Each row was made from one path, in order. Every step used is in the known rows, and no mark comes twice. Write each row's path.
Known rows:
midimiv, medul: [-1.947 -3.569 -0.782  1.506  2.580 -2.986  0.902  1.773 -1.317  0.596
  2.344 -2.263  2.606 -2.959 -1.352  0.557  1.950  0.325]
medul, gevis, limel, gidabok, dutis: [ 2.609  2.134  2.543 -2.038 -3.025  2.621  2.792  0.170  0.737  0.680
  1.908 -0.481  0.000  3.171 -0.595  1.135  0.700  0.987]
dutis, midimiv: [ 0.356  2.431 -4.813  0.685  0.606 -0.770 -4.358 -1.626  1.813 -3.973
  0.948  1.070  1.795  1.998  0.463 -3.441  1.978  1.946]
medul, limel, gidabok, dutis: [-0.133  0.380  2.064 -1.043  1.104  2.142  2.014  1.404  2.360 -1.760
 -0.622  0.526 -1.374  0.390  2.939 -0.842 -0.172  0.791]
vonef, medul: [-2.443 -2.724  0.890  0.273  3.254 -0.349 -2.829 -0.408 -3.579 -4.392
 -0.633  2.269  2.661 -1.159 -2.780 -0.743  1.445  1.235]
gevis, medul, limel, gidabok: [-4.215  2.393 -0.337 -4.359 -1.957 -1.182  1.929 -0.545  1.998  1.519
 -0.906 -1.842 -1.423  2.103  1.789  0.137 -1.247 -4.341]
vonef, medul, gevis: [ 0.353 -0.754  1.978  2.238  1.193 -0.548 -0.019 -1.387 -4.230 -4.483
  1.622  2.084  2.298  1.115 -2.895 -1.062  2.216  0.211]
gevis, limel, medul: [-2.366 -2.745 -0.221 -5.157 -2.785  2.064 -0.831  1.212  0.996  3.188
 -0.886  0.976  1.093 -1.937 -0.548  1.634 -0.898 -0.557]
limel, gevis: [-5.062 -3.084 -0.746 -4.981 -0.084 -0.372  1.356  1.401  3.491 -2.075
 -0.705  1.639  1.167  1.510 -2.589 -3.045  1.533  1.336]
vonef, medul, gevis, limel: [ 1.227  0.173  2.737  0.459 -0.791  1.418 -0.320 -2.005 -4.485 -1.077
  2.086  1.906  1.077 -0.459 -1.942  1.028  1.417 -0.966]
dutis, midimiv, medul, gevis, limel, gidabok: [ 3.777  1.349 -3.115  3.540 -4.432 -1.693 -1.356 -2.107  0.326  0.815
  0.391 -1.389  0.776 -0.985 -0.684 -0.117 -0.541 -0.247]
dutis, midimiv, medul, gevis: [ 3.533  1.463 -4.174  5.908 -1.176 -3.188 -1.175 -1.825 -1.107 -1.059
  2.639 -1.263  1.350  0.391 -0.009 -1.661  1.334  0.306]
vonef, medul, limel, gidabok, bebep: [-0.610 -1.126  1.874  0.461  2.171  2.734 -0.464 -1.003 -2.798 -3.308
 -4.066  2.311 -1.295 -2.006  0.786 -0.925 -1.364 -0.553]
limel, gidabok, dutis, midimiv, medul: [ 1.243 -1.219 -1.309  3.446  0.463 -0.182 -2.337  1.924  0.814 -2.054
 -4.814 -0.688  1.337  1.082 -1.925 -1.102 -1.674  4.946]
gidabok, dutis, midimiv, medul, limel, vonef: [ 4.089  0.472 -0.960  5.688  1.942  0.894 -2.171  0.512 -1.222  2.558
 -0.968 -0.508 -1.643 -1.055  2.330 -0.005 -0.750  2.716]
midimiv, dutis: [-3.574 -0.949  0.459  1.022  3.963 -2.507  0.678  2.338 -0.248  0.513
 -0.717 -1.453  3.755 -1.950 -0.686  2.938  2.539  0.772]
limel, gidabok, dutis, midimiv, medul, vonef: [ 3.423  0.356 -1.645  3.148  1.196 -0.967 -2.447  2.411  2.658 -2.030
 -2.809 -0.186 -0.657  1.004 -0.724 -0.142 -3.279  3.610]
vonef, medul, limel, gidabok, dutis, midimiv: [ 1.579 -0.226  1.027  3.918  0.880  1.570 -3.201 -1.329 -2.662 -3.410
 -3.791  2.860 -0.940 -1.748  0.623 -1.189 -1.855  1.084]
vonef, medul, gevis, limel, gidabok, dutis, midimiv: [ 4.257  1.273  1.915  3.559 -2.020  2.429 -2.483 -2.065 -4.361 -1.522
 -2.031  2.101  0.080  0.700 -1.999  0.574 -1.317  1.714]

Write each row's path:
[ 0.531 -2.674  1.634  3.170  1.339 -0.916  2.525  2.063 -0.548  2.080
 -0.095 -2.024 -0.680 -3.808  1.483  1.301 -0.738 -0.039]  midimiv, medul, limel, gidabok, dutis
[ 1.667  1.946 -0.201  0.830  0.122  1.756  0.014  0.227  2.443 -1.954
 -1.635  0.877 -1.913  0.747  3.532 -1.743 -0.878  1.179]  medul, limel, gidabok, dutis, midimiv
[ 1.321  0.485  2.034 -5.306 -3.945  1.523  2.393 -2.237  2.135  1.965
  3.801 -0.235  0.668  1.052 -1.235  1.569  2.194 -2.227]  medul, gevis, limel, vonef
[-1.950 -1.564  1.158 -5.227  0.072  0.752  1.209 -1.537  4.249  0.159
  1.842  0.700 -0.750 -2.439  2.070 -0.563  1.630 -3.248]  medul, limel, vonef
[ 0.037 -2.089  0.070  1.679  1.646 -0.024  3.279  1.011 -0.283  1.757
 -1.168 -2.284 -1.515 -3.864  2.364  0.646 -1.112 -1.398]  midimiv, medul, limel, gidabok, bebep
[ 1.924 -0.006 -0.144 -0.284 -2.384  2.242 -2.419  0.742  0.305  3.402
 -2.627 -1.066  0.042 -1.778 -0.317  2.607 -2.197  2.469]  gevis, limel, gidabok, dutis, midimiv, medul
[-2.448 -2.463  1.892 -0.229  0.611  0.540  0.063 -1.242 -2.108 -2.052
 -1.180  3.590 -1.078 -2.956  0.001 -1.460  0.095 -1.575]  vonef, medul, limel, gevis
[-1.043 -4.308  2.462 -2.505 -0.966 -0.167 -1.020 -2.555 -0.027 -2.371
 -1.290  1.664  2.417 -0.752 -4.848 -0.123  1.166 -0.889]  limel, vonef, medul, gevis
[ 3.597  1.214 -2.157  6.960  3.547  0.322 -3.001  1.875 -2.811  0.681
 -0.340 -0.757  0.262  0.960  1.075 -0.424  0.010  5.360]  gidabok, dutis, midimiv, medul
[-3.909  1.045 -1.783 -5.831 -0.682 -2.622  1.597  1.473  4.322  1.762
  0.382  0.466 -2.641  3.530 -0.669 -0.373 -2.236 -2.832]  limel, gevis, medul, vonef
[ 1.939 -0.693  1.059  1.491 -1.476 -1.540  3.235 -0.104 -2.150  3.965
  5.105 -2.793  0.860 -2.349 -0.597  2.693  1.879 -1.691]  midimiv, medul, gevis, limel
[-3.873  1.412  0.057 -5.702 -1.414 -0.788  1.265 -1.487  2.181  3.936
  0.300 -1.750 -1.694  1.000  1.886  0.881 -0.534 -5.476]  gevis, medul, limel, vonef
[ 1.769  3.031  1.314 -3.090 -2.453  1.461  2.876 -1.320  0.397  0.775
  5.980 -0.334  0.505  2.281  0.213  0.897  3.160 -1.355]  medul, gevis, limel
[-6.411 -0.818 -1.484 -5.506 -1.792 -1.646  1.705  1.113  2.198  1.528
 -1.879 -0.293 -0.323  3.523 -2.319 -1.584 -0.416 -1.086]  limel, gevis, medul
[-1.538  4.576 -2.126 -4.316  2.094 -3.254  0.036  1.067  2.709  1.383
  3.928 -1.223 -2.170  4.158  1.403  1.638 -1.459 -3.857]  gevis, medul, vonef
[-2.539  2.955  0.592 -2.201 -0.692  0.036  1.910  0.748  0.718  2.635
 -1.558 -1.843 -2.373  3.202  2.448  0.525 -2.139 -2.041]  gevis, medul, limel, gidabok, dutis
[ 4.591  2.080 -1.612  7.349  3.176  0.707 -1.740  1.272 -2.650  1.824
  0.750 -0.672 -1.539 -0.235  3.545 -0.502 -0.151  3.577]  gidabok, dutis, midimiv, medul, limel
